What can hang from each mark:
J_267: J_502
J_664: J_487 J_600
J_487: J_664 J_801
J_357: J_665
J_600: J_664
J_358: J_502
J_3: J_62 J_382 J_502
J_62: J_3 J_358 J_801
J_502: J_3 J_357 J_358 J_401
J_382: J_401 J_664
J_401: J_382 J_502

Each row was made from one small tree. The marks that hang from a mark follow it in brackets, in the order of their numbers. Every link used is in the known rows. Write each row's tree.
Known rows:
J_62(J_358(J_502(J_357))): [ 10  14   8   0  -5   5  33 -26  -2  22 -24  19  29  11  -8 -20  47   0
  15 -15  11  24 -11  14 -12  20  -7  12  16   3  20 -23  20  15  -4  34
  -3   1 -22  -4  -6  26  29   0 -22  23   5 -10  13   2  11]
J_3(J_382(J_401) J_502): [ 21 -47   1  35 -16 -18  -9 -21  27  -6   6  35  20  25  31  24  41  23
 -22  40 -33   7 -12 -18   5  -2 -26  -8 -16   1 -30 -15  18  18  36   7
  20   2   3   8 -23   0  18 -28  18 -11  31 -19   4  -9  -9]
J_502(J_357): [ -4   6  -4   2   6   6   8 -16  -6  27 -13  14  -2  -4  -6 -16  12  -6
  16  -6  -6  13  -9   5   6  12   5  -6  -8   0  -7   0  18   9  -1  19
  -7  -5 -35  -8  15   5  12   3  -9   7   1 -15   2  -3  14]
J_600(J_664(J_487)): [ 31   9   9   1 -15 -13  -8  -6 -23  -2 -29  15 -12 -26  12  -1  -7  15
  -8 -10 -15  14 -28 -10  12 -39   6  -2   3   2   6   2   0  13   8 -35
   0  -6  -1  14 -18  -2  -7   9 -14  16  -8   6   4  15 -21]
J_600(J_664): [ 23  11  11  -8 -14 -17 -22  -2 -21  -4 -10   4  -7   0  23  -2  -9  27
 -10 -13 -12  10 -15  -6   5 -21   6  -6   4   2  -6  -6  10   5  13 -32
   5  -5  -7  -8 -10 -16  -4   0 -12   4 -13   6   1   9 -15]
J_267(J_502(J_401)): [  5  -4  -6   0 -10 -15  18 -13   6  31  -6  -4  -2  -4   1 -30  24  10
  18 -18 -17  -1 -10   4  15   5   2 -14   0  42 -13  16  12   4  -3 -12
   2 -14 -43 -17   4  11  16   4   4   4  -1 -17  -9   2   6]
J_401(J_382(J_664) J_502(J_3(J_62) J_358)): [ -3 -29  27  19   5  14  21  -1   5  41   3  51  -3 -51  -7   7  12   2
  20  13 -39  18 -12 -33  35  52   0 -21 -28   0  -7  34  47  27 -34  18
  28 -10  -7 -36 -60  31  -6  26  11  -5 -39 -11 -30  40   3]
J_502(J_357(J_665) J_358): [-27  -2  11 -13  19  26  26 -20  -7  36 -26  11  11  -2   2 -45  15 -23
  40 -17   8  37 -13 -18   6  10   9 -20  20  13  -3  15  29  18  -5  37
  -8 -49 -38 -10  -3   6  12  11  -3  18  -3 -30  -4  -3  31]
J_382(J_401(J_502(J_357)) J_664(J_487)): [ 13 -24  43  31  -4  20  37 -25   1  13 -45  38  13 -48 -12   4  29  29
  -7   4 -49  19 -17 -18  13  49 -15 -19 -28   3   1  18  -7  20 -48  36
 -23  20  14  29 -19  38   7   4  20   2 -46 -19 -15  20 -20]
J_502(J_3(J_62) J_357 J_358): [-10 -37   3  -9  10  19  35 -20 -13  51 -12  36  -6 -16  -9 -29  39 -36
  37  16 -26  30 -18 -11  32  39   0  -9  -8  29   5  34  67  29  -9  35
  25 -40 -49 -27 -28   6  31   2 -16  13  24 -49   7 -15  29]
J_358(J_502(J_3)): [  6 -26   2   1 -11   2  27 -11  -6  10 -19  11  20   0 -14   7   7   2
  16   1  23  11  -4   4  -7  23 -12   5   3  11  22 -18   9  10 -10   3
   2  -8  -3 -17 -31  38  14   2   8  14  17 -12 -10  12 -12]
J_62(J_801): [ 29   3 -16   6   2  -5  -3  -9  -3   5  -6   7   7   2 -14  -1  28  24
  -8 -10 -11  -2 -16  11  -4   3   4   0  -2   4   5 -16  -5  -5  -7  13
   5 -15  -2  29  -2   6 -18  -1  -1  -2  -4  -4  24 -15  24]
J_357(J_665): [-21 -15   6  -4  12   9  -1 -10 -13  -2  -4 -15  21  -2  -6 -10 -12  -5
  12  -2  27  -1  -4 -21 -14 -11  13  -2  17 -10  -6  -8 -14  -2   1   1
 -14 -34   0   7   5   6   0   9  14   3 -11  -5  -8  10   7]
J_502(J_3(J_382) J_357(J_665)): [-20 -41  -8  11   9  19  13 -34 -31  32  -2  41  13 -20 -27 -12  15 -22
  22   6  12   4 -15 -23   7  -5  11   0 -13   4 -16  -7  36  17  -4  12
  17 -59 -48 -10  -8   9  25   5  15  11  20 -35  -2  -5  34]
J_382(J_401 J_664(J_487 J_600)): [  4 -33  48  25 -14  12   7 -21  -3  -4 -58  44  16 -36 -16   8  30  18
 -23   9 -47  -3  -8 -29  10  25 -28 -11 -13  12  14  26 -41  18 -53  45
 -25  24  17  37 -26  26 -10   0  28   0 -28 -16  -2   5 -19]
J_267(J_502(J_3 J_357 J_358 J_401(J_382))): [-13  -4  -5  -1  -2   3  48 -22  -4  72 -28  45  -5  -8  -4 -54  39 -15
  49 -44 -30  25 -24  -4  42  36   9 -24 -13  63 -13  39  63  32 -25   7
  24 -53 -86 -43 -25  19  25  20   7  16   4 -36 -19   9  35]
J_502(J_3(J_382(J_664(J_487))) J_401): [  8 -41   7  16   4   6  32 -13 -18  40 -10  61  -3 -36 -37  -8  41 -18
  -2  13 -24  -7 -23 -20  22   5 -15   7 -28  38   1  19  30  15 -18  -9
  23 -30 -48  15 -39   7  30  -5  29   5  14 -30   0 -11  24]
J_62(J_358(J_502) J_801): [ 41  14  -6   4  -5  -6  26 -24   0  10 -22  18  35  17 -18 -12  70  27
  -1 -21   4  13 -21  21 -21  15  -6  16  21   7  26 -40   1   3  -9  33
   6  -9  -1  30 -20  30   4  -2 -17  17   0  -5  35 -10  29]
J_62(J_3 J_801): [ 40   2   6  15   3  -8   3 -22  -9  17  -4   5  20 -24 -32   7  18  19
 -22 -30 -19  -2 -33  20 -17  16  -9   2 -10   5  12 -29  -4 -11 -32  17
  14 -17  -1  43 -13   3 -15  -6   8  -3 -13   2  34 -28  51]
J_62(J_3 J_358 J_801): [ 44  19  10  11   1  -5  21 -29 -11  20 -12  18  33 -16 -35 -10  56  12
 -24 -47 -23   1 -35  27 -21  19  -8  18   4   7  20 -32   8  -6 -38  33
  25 -21  -2  52 -19  -3   3  -8  -8   3 -16   4  52 -39  66]
J_267(J_502): [  5  -9  -9   0 -16 -15   5 -15  10   2   8 -12  -5  -4  -2 -10  14  16
   9  -7  -8   4  -1   5  11  -5   7 -13   8  21 -16  13   1   0  -3  -4
   7  -5  -7 -18   9  12   0   2  -6   2  -3 -11  -7   1  -9]
J_358(J_502(J_3(J_62) J_357 J_401(J_382))): [ 10 -23   6  14   0  -2  31 -24 -14  69 -29  43  28  -5  -9  -6  25 -10
  40  10  -3  14 -22  -6  10  52 -12   0 -26  18  11 -15  49  32   1   8
  -1 -21 -76 -34 -29  50  35  13   7  16  11 -29 -18  27  21]
J_401(J_382): [ -1  18   3  12   0  -7  -8   5   3  10  -1  24   6   8   9  13 -14   4
   2 -13  -4  -3   0  -8   8   7   7  -3 -14 -12  -9  -4   7  15  -7 -10
   7  -1 -12 -13 -13   8 -17  17   7  -3 -15  16 -16  30  11]
J_267(J_502(J_3(J_382(J_664)) J_401)): [  6 -41   0   8 -13 -11  25 -22  -3  33  10  33  -4 -19 -25 -18  43  10
   8   1 -26  -3 -12 -10  26   8  -7 -10 -14  52 -22  23  30   9 -16 -10
  27 -28 -50 -16 -19  10  28  -5  18   0   5 -33  -8 -10  12]
J_3(J_62(J_358 J_801) J_382 J_502(J_357)): [ 52 -46 -26  35  -2 -31  -9 -49  22  41  25  48  22   1  -1   7 106  14
  -5  67 -49  16 -40  -8  10  -7 -14   7 -10 -12 -32 -28  56  21  59  42
  39 -16 -46  13  -9   2  32 -26 -29  -1  38 -42  53 -35  38]
J_502(J_3(J_382) J_357 J_401): [ -4 -24 -11  14   8  12  28 -25 -25  69 -14  63  -2 -18 -18 -27  39 -26
  23  -4 -23   0 -25  -7  25  15  -4   2 -36  37  -9   4  63  22  -3   0
  22 -43 -91 -14 -16   4  44   1  16  11  29 -42   1 -13  46]
J_267(J_502(J_3)): [ -3 -28 -14   0 -16 -10  21 -16  -4   9   3   2  -8 -10 -17 -15  16   6
  16 -15  -7   1  -4   2  18   7   9  -7  -2  34 -11  20  13   5 -18  -7
  21 -24 -14 -25  -8  14   8   5   5   5   7 -19  -8  -4  -6]
J_62(J_358(J_502(J_3))): [  7  -4   5  -4  -9   3  38 -16  -9  10 -20  20  28   9 -17 -13  44  -7
  11 -17  17  13  -6  10  -9  20  -9  20  15  12  26 -17  19  12 -15  19
  13 -10  -3  -5 -30  25  28   0 -10  19  13  -8   9  -1   7]
J_382(J_401 J_664(J_487(J_801))): [  9 -31  42  22  -6  13  24  -8  -4 -15 -33  33  16 -11 -26  13  15  24
 -28   7 -37  15 -13  -5   8  34 -11  -9 -15  23   7  28 -25   8 -35  30
 -11   6  26  62 -17  23 -18  -8  37  -4 -40  -5  -4  -4 -27]
J_267(J_502(J_3 J_358 J_401)): [ -7 -20  -3 -11  -8   1  47 -12  -1  46 -18  17  -9  -9  -6 -49  39 -13
  34 -32 -23  17 -17  -3  35  21   2 -17   2  70  -3  41  43  16 -20  -2
  25 -46 -51 -28 -29   9  27   7   8  12  14 -34  -9  -8  18]
J_358(J_502): [ 11  -7   7   3 -10  -3  12  -8   7   2 -12  -1  22   7   2   8   4  11
  10  10  23  15   0   5 -16  12 -14  -1  13  -3  18 -26  -6   6   4   5
 -15  11   5 -12 -15  37   5   0  -3  13   6  -2  -8  16 -16]
J_487(J_664(J_600) J_801): [-13   7 -11  22   9  21 -32   0 -18  14 -21  16   3 -23 -75   0 -29   6
   3 -12 -16   8 -22   4  26 -39  29  -4  -4  21   4  23  -2  -8  12  27
   5 -14 -12  28   4   0 -45  15  54  -7  -6  12 -12   7 -24]

Write each row's tree:
[-21 -16  16  24  12  21  21 -22 -16  48 -15  51  11 -56 -30   0  -8   8
  31 -16  -9  10 -16 -34  18  44  16 -16 -31 -17 -21   9  28  20 -43  19
   4 -27 -29 -28 -29  35  -3  37  31   1 -51 -11 -41  46  11] -> J_401(J_382(J_664) J_502(J_3 J_357(J_665)))
[ 48 -55  10  22   1 -17 -29 -22   9   2  45  37   8 -19 -20  32  57  29
 -29  79 -37  -6 -12 -20   2   2 -18   0 -14  -8 -21 -11  16   5  16  23
  25   0 -10  29 -13   7  -4 -25 -11 -17  -5 -26  32 -22  23] -> J_3(J_62(J_801) J_382(J_664))
[ 27   7   4   7 -13  -8 -10  -2 -30   1 -29  22 -14 -26  -2   0 -16  14
 -15 -13 -19  23 -32   2  16 -44  20  -4   2  11   5   8  -1   7  14 -29
   6 -18  -3  28 -15  -3 -27  11   0  14 -15  11   4  12 -28] -> J_600(J_664(J_487(J_801)))
[ 39 -13  -5   5   1 -15  -1 -20  -2  11  10  10  19  -2 -10  -2  66   9
  -9  26 -27  -1 -16   6  -2  14   1  15   4  -3   5 -14  19   6  10  28
  18  -9 -10  26  -4   4   7  -9 -28   0  -2 -16  41 -20  32] -> J_3(J_62(J_358 J_801))
[ -9  -8  -8  31  -4  16 -10 -11 -16  25 -52  40 -10 -60 -38   0  -5 -22
  -3   1 -23   3 -25 -10  25 -46  12   1   0   7  24  24 -32   8 -11  31
 -12  -5  -8  30 -12  21 -41  28  25  18   1   0   5  13 -19] -> J_664(J_487(J_801) J_600)
[ 12 -41   8  27  -7  -2  13 -31  30  25 -11  52  15  24  37  -6  59   7
   1  26 -44  38 -22 -19  21  14 -26 -23 -12  17 -29   4  49  33  30  32
  23 -15 -26  -4 -27   2  28 -23   6   1  37 -38   8 -15  11] -> J_3(J_382(J_401) J_502(J_357 J_358))
[ 28 -41  -3   6  -9  -8  18 -18  -8  16  -7  12  25  -4 -19  14  29  10
  13  29   7   7 -13   3  -7  29 -12   6  -3   7  22 -25  14  10  -2  11
   7 -13  -7  -5 -32  46  13  -3  -1  10  16 -22   8   3  -1] -> J_358(J_502(J_3(J_62(J_801))))
[ -7  22  11  20   4  15  12   7  14  36 -10  34  -5 -32  24  -3  -9   0
  23 -23 -21  22 -10 -18  27  17   9 -22 -14  -6  -2  11  30  25 -16   2
  12  -3  -3 -37 -40  24 -18  36   4   3 -28  11 -33  55   5] -> J_401(J_382 J_502(J_358))
[  1 -39  29  17  -6  21  30  -8  -1  15 -23  21  10 -19  26  -3  21   6
   7   4 -43  15  -8 -15  20  56 -10 -15 -22  19   8  17  30  26 -25  18
  11  -8  15  -7 -43  24  15   5  14  -2 -11 -22 -15  20  -8] -> J_382(J_401(J_502(J_3(J_62) J_358)))
[ -4 -11   8   2   3   8  19 -28  -6  24 -26   0  33   4  -7  -9   2   5
  33   3  36  24 -10  -3 -20  13  -1  -6  16  -9  11 -31  -1  11   2  22
 -27 -15 -23 -12   1  43  15   6   1  21   1 -18 -12  19  -1] -> J_358(J_502(J_357(J_665)))
[-10 -24   4   1   7  13  45 -29 -24  59 -44  20  34  -6 -22 -32  19 -13
  47 -15  26  18 -22  -6  -8  35  -4  -3  -2  25  16 -20  27  18  -9  11
 -17 -44 -65 -18 -18  44  40   9  23  25  12 -35 -18  13  18] -> J_358(J_502(J_3 J_357(J_665) J_401))
[ 23 -33 -11   3   2  -4  17 -16 -20  18   2  24  11 -10 -27  -5  56  -5
   2  12 -21  -6 -18   0   8  26   4  19  -9  11   9  -2  30   9 -10  19
  32 -32 -12  13 -26   6  17  -5 -11   2  11 -24  29 -22  29] -> J_502(J_3(J_62(J_358 J_801)))
[ -5 -23 -16   1 -11  -4  28 -29  -9  31  -9  14  -8 -16 -23 -25  24   3
  28 -19 -12  10 -11   7  24  15  12 -11  -7  32 -17  20  29  12 -18   9
  15 -29 -41 -30   5  16  17   7  -1  10   9 -31  -6  -7   4] -> J_267(J_502(J_3 J_357))
[ 23  15  48  12  -6  -5  42 -26  -4  43 -23  31  51 -15 -27  -7  40   1
  -5 -36  -8  11 -27  12 -21  47 -31  13   1  14  25 -27  19  10 -39  24
  12   1 -28  14 -39  27  30  -2   6  11 -25   6   9  -3  43] -> J_62(J_3 J_358(J_502(J_401(J_382(J_664)))))
[ 24  14  34   8  -6  -1  44 -26  -6  42 -27  13  47 -13 -20 -15  41 -10
  -1 -39  -1  11 -29  21 -23  31 -27  16   9  19  33 -32  19   5 -27  21
   7  -5 -26  15 -31  21  37  -4  -2  17  -4   0  18 -12  43] -> J_62(J_3 J_358(J_502(J_401)))
[ 39 -75   6  37  -1 -30  -1 -28  26  38  22  46   9 -31  -9  20  72   2
 -12 100 -53   7 -33 -37  20  -9 -34  -5 -22   6 -32   9  34  21  49   9
  20   1 -41  16 -30   9  36 -25   5 -10  24 -40  14 -18  -1] -> J_3(J_62 J_382(J_664(J_487)) J_502(J_401))
[ -1 -23  23  15  -6   7  -1 -16  -3  11 -37  37  -2 -57 -41   4  21  -1
 -10  16 -27  -3 -11 -29  13  -9 -16  -7   0   0  11  28 -33   9 -36  37
 -19  17   1  20 -18  16 -14   8  14   6 -18 -12   3   3 -15] -> J_382(J_664(J_487 J_600))
[ -3 -13  -9   3   4  -4  21 -21  25  38 -18  20   0   8  13 -26  42  -9
  29   5 -24  40 -25  -7  19  15 -10 -21   5  13 -16  18  41  16  24  34
  10 -18 -31 -19 -15  -1  22  -7  -7  10  27 -30   6 -17   4] -> J_3(J_502(J_357 J_358))
[ -4   0  16  47   0  13  -6  -6   0  37 -30  60  -5 -80 -29  20 -15  13
   1  -4 -38   7 -20 -28  29   1  12 -17 -28 -17  -1  22 -13  17 -36  25
  -5  16  -3  -3 -34  40 -46  43  32   1 -56  14 -31  57 -22] -> J_401(J_382(J_664(J_487(J_801) J_600)) J_502)
[-27  -1   4  16  16  32  33 -16 -15  65 -27  49   6 -44   0 -24  -6 -15
  51 -35  -7  27 -22 -31  28  31  24 -23 -19  -2  -8  14  50  35 -32  17
  13 -50 -36 -43 -41  32   0  46  19  13 -25 -14 -39  51  24] -> J_401(J_382 J_502(J_3 J_357(J_665) J_358))
[  3 -12  15   9   0   3  42 -22 -12  62 -39  52  25  -4 -25 -12  25   2
  35 -13   0  18 -20  -4   6  58 -16  -5 -22  26   9  -7  37  26 -25  13
  -4 -18 -70 -24 -33  46  30  11  21  16  -5 -24 -23  22  16] -> J_358(J_502(J_3 J_357 J_401(J_382(J_664))))
[ -4   3  -7  10   9  -9  28 -17  23  72 -31  42   7  13  21 -38  44 -14
  38 -13 -35  35 -34 -14  28  27  -9 -23 -13  28 -21  19  59  30  23  19
  12 -27 -73 -26 -26   3  27   5  11  10  17 -27  -9   0  26] -> J_3(J_502(J_357 J_358 J_401(J_382)))
[ -1 -34  43  33 -10  18   4 -18  -9  -1 -57  48  13 -35 -30  10  20  17
 -27   6 -50   5 -13 -19  16  20 -16 -12 -14  21  14  33 -38  13 -45  49
 -21  13  15  52 -24  27 -28   2  43   0 -35 -12  -2   3 -27] -> J_382(J_401 J_664(J_487(J_801) J_600))
[ 14 -33 -21  29  -4 -18  -9 -32  23  29  15  40   4   3   8   9  41   3
   2  41 -22  19 -22 -13  12 -20 -14  -9 -15  -8 -38 -13  36  16  46  15
  21  -7 -37 -12  -4  -3  23 -16   0   0  41 -27  11 -14   7] -> J_3(J_382 J_502(J_357))
[ 14 -26  16  36 -12   8  -6 -14   8  -1   4  35  11 -11  28  21  15  22
 -22  21 -29   1  -2 -14   7   1 -13  -8 -23  -3 -11 -15  12  16   2   0
  10  10  13   4 -19  15   3  -5  15  -7  -1  -8  -9  20  -2] -> J_3(J_382(J_401(J_502)))
[ -8   2  24  16  -4  -3 -22  -7   2  16 -13  46   6 -18 -14  14  -1  10
  -6  -3 -22  -8   2 -27  14  14  -7 -11 -14 -10 -10  13 -11  15 -30  21
  -2  14 -16 -13 -21  13 -25  16  18  -6 -35   7 -16  27   3] -> J_401(J_382(J_664(J_600)))
[  0 -16   5   6   0  12  36 -37 -17  26 -18  35  38   3 -22 -17  50 -11
  19  -6  23  19 -15  -4 -11   8  -4  15  15   4  12 -28  30  20  -5  29
  12 -30 -29  -5 -19  28  37   1  -8  25  15 -22  10   0  26] -> J_62(J_358(J_502(J_3(J_382) J_357(J_665))))
[ 28  10  -6   4   5   3  29 -39 -12  27 -33  18  45  11 -26 -27  70  20
  16 -26  14  21 -29  12 -25  17   1  12  23   2  20 -45   7   9 -10  48
  -4 -30 -23  28  -4  35  12   4 -15  23  -6 -18  32  -9  41] -> J_62(J_358(J_502(J_357(J_665))) J_801)
[ 14 -38  41  27  -7  18   7 -13  16  -2   6  45   9 -17  14  16  32  30
 -24  27 -41  15  -1 -25  13  24 -25 -19 -17   9 -14   9  18  17 -18  22
  13  10  16   8 -35  14   3 -14  16 -11 -20 -18  -9   8  -2] -> J_3(J_382(J_401(J_502(J_358)) J_664))
[ 18 -41  13  16  -6   2  41 -18  -8  36 -22  49  20 -23 -30   3  36  -3
  10  21   3  10 -19 -10   2  13 -27   4 -10  30  22  -9  19  19 -13  -1
   5 -13 -34   4 -45  44  30  -3  21  17  19 -25  -8   7   3] -> J_358(J_502(J_3(J_382(J_664(J_487))) J_401))
[ 26 -53  32  25 -12 -11 -20 -35   9  15  18  52  24 -25 -16  24  71   6
 -20  78 -28   2  -3 -30   1  -3 -34  10   5 -12   1 -13  15  19  11  47
  13  23 -17  -4 -30  22  19 -16 -19   2   5 -27  25  -3   6] -> J_3(J_62(J_358(J_502)) J_382(J_664(J_600)))
[ 15 -29  48  15  -7   9  27 -12   2 -18 -35  26  17 -12 -12  12  28  26
 -24   9 -35   7  -7 -16   3  38 -25  -7 -15  14   6  22 -24  15 -43  24
 -17  16  27  47 -20  24   2 -11  22  -3 -34 -11  -3  -1 -18] -> J_382(J_401 J_664(J_487))
[ 16 -66  30  17  -9   2  13 -23 -12   0  17  54  21  -4 -14  15  64   3
 -24  45 -38  -5  -3 -22  13  36 -22  13 -20  16  -7   7  38  21 -14  22
  38 -10  -5  14 -37   6  33 -23   3  -8   4 -32  16 -19  15] -> J_502(J_3(J_62(J_358) J_382(J_401 J_664)))
[  5 -48   7  15 -18  -2  23 -38  -4  18   1  39   2 -10 -18  -9  44  21
   6   1 -32  10  -7  -8  23  27  -5 -17 -20  37 -28  20  30  18 -25  17
  23 -20 -35 -15  -7  19  22 -10  10   0   1 -40  -5 -12   6] -> J_267(J_502(J_3(J_382(J_401 J_664)) J_357))
[ 55  -2  24  31  -8  -3  13 -37  -7  10  -5  42  45  -5 -16   7  72  23
 -44 -30 -39  -2 -34  18 -18  18 -24  17  -8  10  10 -44  15   8 -33  33
  37 -18   2  63 -28   1   7 -21   2  -3  -7  -5  54 -38  74] -> J_62(J_3(J_382(J_401)) J_358 J_801)
[ 54  13  16  14  -7  -7  32 -35  -6  23 -23  15  50 -10 -35  -4  60  20
 -15 -40  -4  11 -37  31 -33  27 -20  17  13   7  35 -51   4  -1 -37  38
  16 -12   1  43 -30  28   8  -8 -10  14 -10   1  46 -26  54] -> J_62(J_3 J_358(J_502) J_801)
[ 47 -15  25  37  -5   7   7 -28   2  21  -5  37  25 -32  -3  15  38  29
 -31 -18 -45   9 -36   5  -4  19 -21 -11 -20  11   7 -31  16   7 -34  24
  27 -17   7  42 -42  15 -11 -10  16  -7 -12  -9  27 -15  55] -> J_62(J_3(J_382(J_401(J_502(J_358)))) J_801)
[ 48 -30  -7  22  -3 -16 -18 -26   2  10  35  35  16  -2  -5  15  77  11
 -25  53 -32  -4 -18  -5   2 -15  -8  18  -3  -7  -8 -26  31  13  30  21
  35 -10 -17  27 -11   2  10 -16 -29  -4  15 -21  48 -21  41] -> J_3(J_62(J_358 J_801) J_382)
[ 55  -8  -8  33  -2 -17  13 -53   8  44   1  48  36 -15 -30  -3  89  15
 -22 -14 -40  15 -54  15 -10   2 -20  11  -8   1 -11 -42  37   6  -1  45
  44 -26 -32  40 -23  -4  21 -22  -9   4  17 -17  62 -52  73] -> J_62(J_3(J_382 J_502(J_357)) J_358 J_801)
